Each row was made from one walk, in order. Every step used is in the known rows, and no mark comes twice. Write each row's walk.
Known rows:
C -> A: [-0.04 -0.06 -0.01  0.14  0.06  0.04  0.24  0.04 -0.01  0.03  0.05 -0.25
  0.01  0.00  0.04  0.01 -0.11  0.01 -0.12 -0.04 -0.01  0.00  0.20]
Y -> L -> A: [ 0.04 -0.13 -0.10  0.02  0.07  0.11  0.23  0.06  0.32 -0.08  0.05 -0.13
  0.09 -0.02  0.05 -0.14 -0.05 -0.13 -0.15 -0.15 -0.01  0.09  0.14]
P -> M -> A: [-0.09  0.01  0.04  0.05  0.03 -0.01  0.24 -0.04 -0.02 -0.06 -0.01 -0.15
  0.05  0.01  0.00  0.17  0.11  0.04 -0.04  0.11 -0.21  0.01  0.14]
M -> A: [ 0.03 -0.04 -0.01  0.04  0.11  0.00  0.34 -0.02 -0.02 -0.01  0.03 -0.09
  0.01 -0.05  0.01  0.01 -0.07 -0.07  0.01  0.02 -0.15  0.09  0.07]
M -> A -> L -> Y: [ 0.14 -0.20 -0.02 -0.12 -0.02  0.12  0.33 -0.07  0.11 -0.06 -0.03 -0.11
  0.13  0.01 -0.05 -0.04  0.08 -0.12  0.10  0.14 -0.08  0.16  0.18]
W -> P -> M -> A -> L: [ 0.05 -0.17  0.08 -0.05 -0.04  0.08  0.49 -0.10 -0.09 -0.17 -0.02 -0.23
  0.12  0.14 -0.05  0.03  0.14 -0.10 -0.02  0.12 -0.17  0.01  0.23]
U -> Y: [ 0.06  0.05 -0.03 -0.13 -0.09  0.06  0.08 -0.01 -0.01  0.00  0.02 -0.10
 -0.02  0.03 -0.03  0.13  0.12  0.13 -0.04 -0.16 -0.21  0.01 -0.04]
W -> A -> L -> Z: [ 0.13 -0.09 -0.09 -0.09 -0.21  0.11  0.38 -0.19 -0.01 -0.12  0.00 -0.22
  0.08  0.16  0.00 -0.02  0.22 -0.04  0.02 -0.08  0.15 -0.08  0.13]
Z -> L -> Y -> U: [ 0.03 -0.13  0.00 -0.04 -0.08 -0.05 -0.01  0.04  0.22 -0.15 -0.04  0.04
  0.14 -0.06 -0.04  0.02 -0.12 -0.06  0.42  0.13  0.13 -0.01  0.05]
W -> A: [ 0.05 -0.04  0.00  0.01  0.09  0.02  0.21 -0.01 -0.05 -0.05  0.00 -0.18
  0.02  0.08  0.02 -0.02  0.02 -0.04 -0.01 -0.13  0.02 -0.10  0.13]
M -> A -> W -> P -> L -> Y -> U: [ 0.06 -0.35  0.09  0.04  0.25 -0.06  0.65  0.01  0.10 -0.19 -0.03 -0.37
  0.17 -0.07 -0.05 -0.10  0.12 -0.21  0.14 -0.11 -0.04 -0.06  0.26]
Z -> L -> A -> W: [ 0.13 -0.20 -0.06 -0.29  0.03  0.07 -0.04  0.08  0.15 -0.23  0.11 -0.22
  0.05 -0.13  0.04 -0.04 -0.20 -0.05  0.22 -0.15  0.07 -0.31  0.10]
Z -> L -> Y: [ 0.06 -0.11 -0.03 -0.20 -0.11 -0.01 -0.17  0.08  0.14 -0.12  0.02  0.04
  0.07 -0.04 -0.05 -0.01 -0.09  0.01  0.36  0.29  0.10  0.02  0.04]
Z -> L -> A -> W -> P -> M: [ 0.10 -0.25  0.03 -0.26  0.01  0.00  0.08  0.09  0.06 -0.32  0.07 -0.33
  0.12 -0.01  0.00  0.00 -0.05 -0.05  0.22 -0.03  0.04 -0.43  0.21]
P -> W -> A -> L -> Y: [ 0.03 -0.18  0.04 -0.16 -0.06  0.13  0.17 -0.09  0.16 -0.06 -0.04 -0.17
  0.13  0.11 -0.09 -0.05  0.29 -0.07  0.00  0.13  0.15 -0.14  0.25]
P -> L: [-0.15 -0.03  0.04  0.01  0.04 -0.01  0.01 -0.03  0.04 -0.11  0.01 -0.10
  0.01  0.03 -0.01 -0.03  0.19  0.04 -0.04  0.10 -0.05  0.16  0.10]
M -> P: [ 0.04 -0.09 -0.01  0.00  0.05 -0.09  0.23  0.03 -0.06  0.04  0.01  0.32
  0.01 -0.07 -0.02  0.00 -0.03 -0.06 -0.02 -0.07  0.06  0.06 -0.03]
L -> Z: [ 0.04  0.02 -0.08  0.01 -0.17 -0.04  0.15 -0.11  0.00 -0.01  0.02 -0.02
  0.02  0.00  0.00  0.02  0.14  0.04  0.05  0.06  0.12 -0.03 -0.06]
Y -> U: [-0.03 -0.01  0.04  0.15  0.02 -0.04  0.17 -0.04  0.08 -0.03 -0.07 -0.02
  0.06 -0.01  0.01  0.03 -0.03 -0.07  0.04 -0.17  0.04 -0.02  0.02]
W -> P: [ 0.10 -0.10  0.04  0.01  0.05 -0.05  0.21  0.03 -0.11 -0.04  0.00 -0.06
  0.03  0.06 -0.03 -0.14 -0.04 -0.11  0.03  0.02  0.04 -0.05  0.04]
A -> W -> P: [ 0.14 -0.19  0.03 -0.11  0.08  0.01  0.17  0.07 -0.11 -0.06  0.04 -0.15
  0.02 -0.03  0.00 -0.07 -0.05 -0.09  0.02 -0.19  0.07 -0.26  0.03]
W -> P -> M: [-0.02 -0.06  0.09  0.03 -0.02 -0.07  0.12  0.01 -0.10 -0.09 -0.03 -0.10
  0.07  0.11 -0.04  0.03  0.15  0.00 -0.01  0.12 -0.03 -0.12  0.11]
C -> A -> W -> P: [ 0.10 -0.25  0.02  0.02  0.14  0.04  0.42  0.11 -0.12 -0.03  0.08 -0.41
  0.03 -0.03  0.04 -0.06 -0.16 -0.09 -0.10 -0.23  0.06 -0.27  0.23]

Which walk is each row?
[ 0.17 -0.19 -0.02 -0.15 -0.04  0.13  0.20 -0.07  0.10 -0.09 -0.05 -0.18
  0.14  0.15 -0.05 -0.08  0.16 -0.09  0.08 -0.01  0.08 -0.03  0.24] | W -> A -> L -> Y
[ 0.23 -0.27 -0.10 -0.22  0.05  0.18  0.48  0.13  0.20 -0.14  0.11 -0.39
  0.10 -0.03  0.01 -0.09  0.03 -0.09 -0.16 -0.50 -0.15 -0.18  0.14] | U -> Y -> L -> A -> W -> P
[ 0.14 -0.21  0.01  0.01 -0.02  0.09  0.36 -0.11  0.18 -0.12 -0.12 -0.20
  0.20  0.14 -0.04 -0.05  0.13 -0.17  0.12 -0.16  0.12 -0.07  0.25] | W -> A -> L -> Y -> U
[ 0.09 -0.12 -0.01 -0.10 -0.03  0.15  0.23 -0.08 -0.02 -0.11 -0.02 -0.20
  0.06  0.16  0.00 -0.03  0.07 -0.08 -0.04 -0.14  0.02 -0.05  0.18] | W -> A -> L
[ 0.11 -0.22 -0.05 -0.20 -0.02  0.16  0.37  0.10  0.22 -0.19  0.08 -0.44
  0.14  0.03  0.00  0.08  0.22  0.02 -0.20 -0.41 -0.22 -0.26  0.21] | U -> Y -> L -> A -> W -> P -> M
[ 0.03 -0.19  0.00 -0.10 -0.05 -0.05  0.34 -0.06 -0.07 -0.18  0.06 -0.27
  0.04  0.00 -0.02 -0.07  0.29 -0.02  0.02 -0.04  0.14 -0.16  0.07] | A -> W -> P -> L -> Z
[-0.11 -0.11  0.03  0.01  0.09 -0.10  0.25  0.00 -0.02 -0.07  0.02  0.23
  0.01 -0.04 -0.03 -0.03  0.16 -0.02 -0.07  0.02  0.00  0.22  0.06] | M -> P -> L
[ 0.05 -0.23 -0.01 -0.05  0.06 -0.04  0.67 -0.07 -0.09 -0.19  0.09 -0.38
  0.05 -0.05 -0.01 -0.07  0.21 -0.08  0.02 -0.02  0.00 -0.07  0.13] | M -> A -> W -> P -> L -> Z
[ 0.02 -0.14  0.08 -0.10  0.01 -0.01  0.08  0.04 -0.10 -0.11  0.00 -0.23
  0.07  0.02 -0.01  0.10  0.14  0.01 -0.02 -0.10  0.00 -0.35  0.10] | A -> W -> P -> M
[-0.01 -0.19  0.00  0.00  0.21 -0.09  0.36 -0.02  0.11 -0.14  0.03  0.09
  0.07 -0.03 -0.01 -0.16  0.15 -0.11 -0.09 -0.06  0.00  0.12  0.18] | M -> P -> L -> A
[ 0.06 -0.27 -0.02 -0.09  0.07  0.11  0.31  0.10  0.23 -0.19  0.05 -0.35
  0.16  0.01  0.03 -0.05  0.09 -0.11 -0.18 -0.25 -0.02 -0.26  0.25] | Y -> L -> A -> W -> P -> M
[ 0.08 -0.17  0.02 -0.01 -0.10  0.08  0.15 -0.10  0.23 -0.08 -0.12 -0.02
  0.18  0.06 -0.06 -0.02  0.10 -0.13  0.13 -0.04  0.09  0.04  0.12] | A -> L -> Y -> U
[-0.01  0.00 -0.11 -0.10 -0.13  0.17  0.17  0.07  0.19 -0.01  0.07 -0.09
  0.03  0.00 -0.01  0.13  0.09  0.09 -0.16 -0.23 -0.22  0.20 -0.01] | U -> Y -> L
[ 0.09 -0.33  0.06 -0.12  0.23 -0.02  0.47  0.05  0.01 -0.17  0.03 -0.34
  0.11 -0.06 -0.05 -0.13  0.16 -0.14  0.09  0.05 -0.07 -0.03  0.24] | M -> A -> W -> P -> L -> Y
[-0.01 -0.16  0.07  0.05 -0.07  0.07  0.39 -0.14  0.23 -0.14 -0.12 -0.18
  0.23  0.06 -0.06  0.15  0.22 -0.09  0.09  0.08 -0.11  0.06  0.26] | P -> M -> A -> L -> Y -> U
[-0.05 -0.07  0.03 -0.07  0.06  0.05  0.20  0.00 -0.01 -0.08  0.03 -0.27
  0.05 -0.08  0.03  0.24  0.09  0.05 -0.05 -0.11 -0.19 -0.21  0.14] | P -> M -> A -> W
[ 0.05 -0.21  0.06  0.01  0.21 -0.06  0.35 -0.02  0.06 -0.21  0.02 -0.29
  0.09  0.09 -0.03 -0.29  0.14 -0.15 -0.04  0.04 -0.01 -0.01  0.25] | W -> P -> L -> A
[ 0.04 -0.28  0.06 -0.02  0.00  0.00  0.57 -0.09  0.18 -0.06 -0.09  0.13
  0.21  0.04 -0.10 -0.02  0.24 -0.20  0.01 -0.11  0.24 -0.10  0.23] | M -> P -> W -> A -> L -> Y -> U
[ 0.13 -0.22  0.05 -0.10  0.12  0.00  0.20  0.03  0.03 -0.18  0.01 -0.35
  0.12  0.03  0.00 -0.05  0.13 -0.08 -0.05 -0.19  0.01 -0.45  0.22] | L -> A -> W -> P -> M
[ 0.24 -0.27  0.00 -0.13  0.19  0.01  0.30  0.05  0.02 -0.13  0.04 -0.30
  0.08 -0.03  0.01 -0.20 -0.05 -0.18  0.00 -0.27  0.07 -0.37  0.15] | L -> A -> W -> P
[ 0.03 -0.27 -0.01 -0.13  0.24 -0.04  0.33  0.03  0.12 -0.17  0.07 -0.02
  0.07 -0.13  0.01 -0.09  0.13 -0.10 -0.10 -0.29  0.03 -0.11  0.18] | M -> P -> L -> A -> W
[-0.04 -0.10  0.05 -0.12 -0.06  0.15  0.22 -0.11  0.05 -0.08  0.00 -0.19
  0.06  0.13 -0.04 -0.01  0.20 -0.05 -0.12 -0.01  0.09 -0.16  0.19] | P -> W -> A -> L
[ 0.09 -0.26  0.11  0.05 -0.02  0.01  0.60 -0.12  0.11 -0.17 -0.13 -0.23
  0.26  0.12 -0.09  0.02  0.19 -0.19  0.12  0.10 -0.07  0.00  0.29] | W -> P -> M -> A -> L -> Y -> U
[ 0.17 -0.32 -0.07 -0.10  0.16  0.12  0.40  0.13  0.21 -0.14  0.08 -0.29
  0.12 -0.05  0.04 -0.21 -0.09 -0.22 -0.12 -0.34  0.06 -0.18  0.18] | Y -> L -> A -> W -> P
[-0.04 -0.11  0.04 -0.01  0.11 -0.08  0.41  0.00 -0.05  0.03  0.03  0.16
  0.02 -0.01 -0.04  0.00  0.12 -0.08 -0.12 -0.06  0.14 -0.15  0.10] | M -> P -> W -> A
[ 0.04 -0.16 -0.04 -0.12 -0.18  0.01  0.59 -0.17 -0.01 -0.05  0.03  0.10
  0.09  0.06 -0.06  0.01  0.33 -0.07 -0.10 -0.02  0.27 -0.12  0.11] | M -> P -> W -> A -> L -> Z
[ 0.16 -0.23  0.02 -0.08  0.19  0.01  0.51  0.06 -0.14 -0.07  0.06 -0.25
  0.03 -0.08  0.01 -0.06 -0.11 -0.16  0.03 -0.17 -0.07 -0.19  0.10] | M -> A -> W -> P
[ 0.22 -0.30 -0.02 -0.28  0.09  0.02  0.17  0.11  0.04 -0.27  0.11 -0.26
  0.08 -0.07  0.01 -0.17 -0.23 -0.16  0.25 -0.13  0.12 -0.36  0.14] | Z -> L -> A -> W -> P
[ 0.07 -0.26  0.03 -0.17 -0.01  0.04  0.40 -0.05  0.10 -0.03 -0.03  0.15
  0.15  0.05 -0.10 -0.06  0.27 -0.13 -0.03  0.07  0.20 -0.08  0.21] | M -> P -> W -> A -> L -> Y
[ 0.01 -0.19  0.08 -0.02 -0.05  0.09  0.33 -0.13  0.25 -0.09 -0.11 -0.19
  0.20  0.11 -0.09 -0.02  0.26 -0.14  0.03 -0.02  0.19 -0.17  0.26] | P -> W -> A -> L -> Y -> U
[-0.05 -0.13  0.08  0.02  0.10 -0.07  0.22  0.00 -0.07 -0.14  0.00 -0.15
  0.03  0.09 -0.04 -0.16  0.16 -0.07 -0.01  0.11 -0.02  0.10  0.13] | W -> P -> L
[ 0.00 -0.19  0.01 -0.12  0.18  0.05  0.10  0.00  0.17 -0.20  0.05 -0.34
  0.06 -0.06  0.03 -0.09  0.16 -0.04 -0.08 -0.21 -0.01 -0.17  0.21] | P -> L -> A -> W
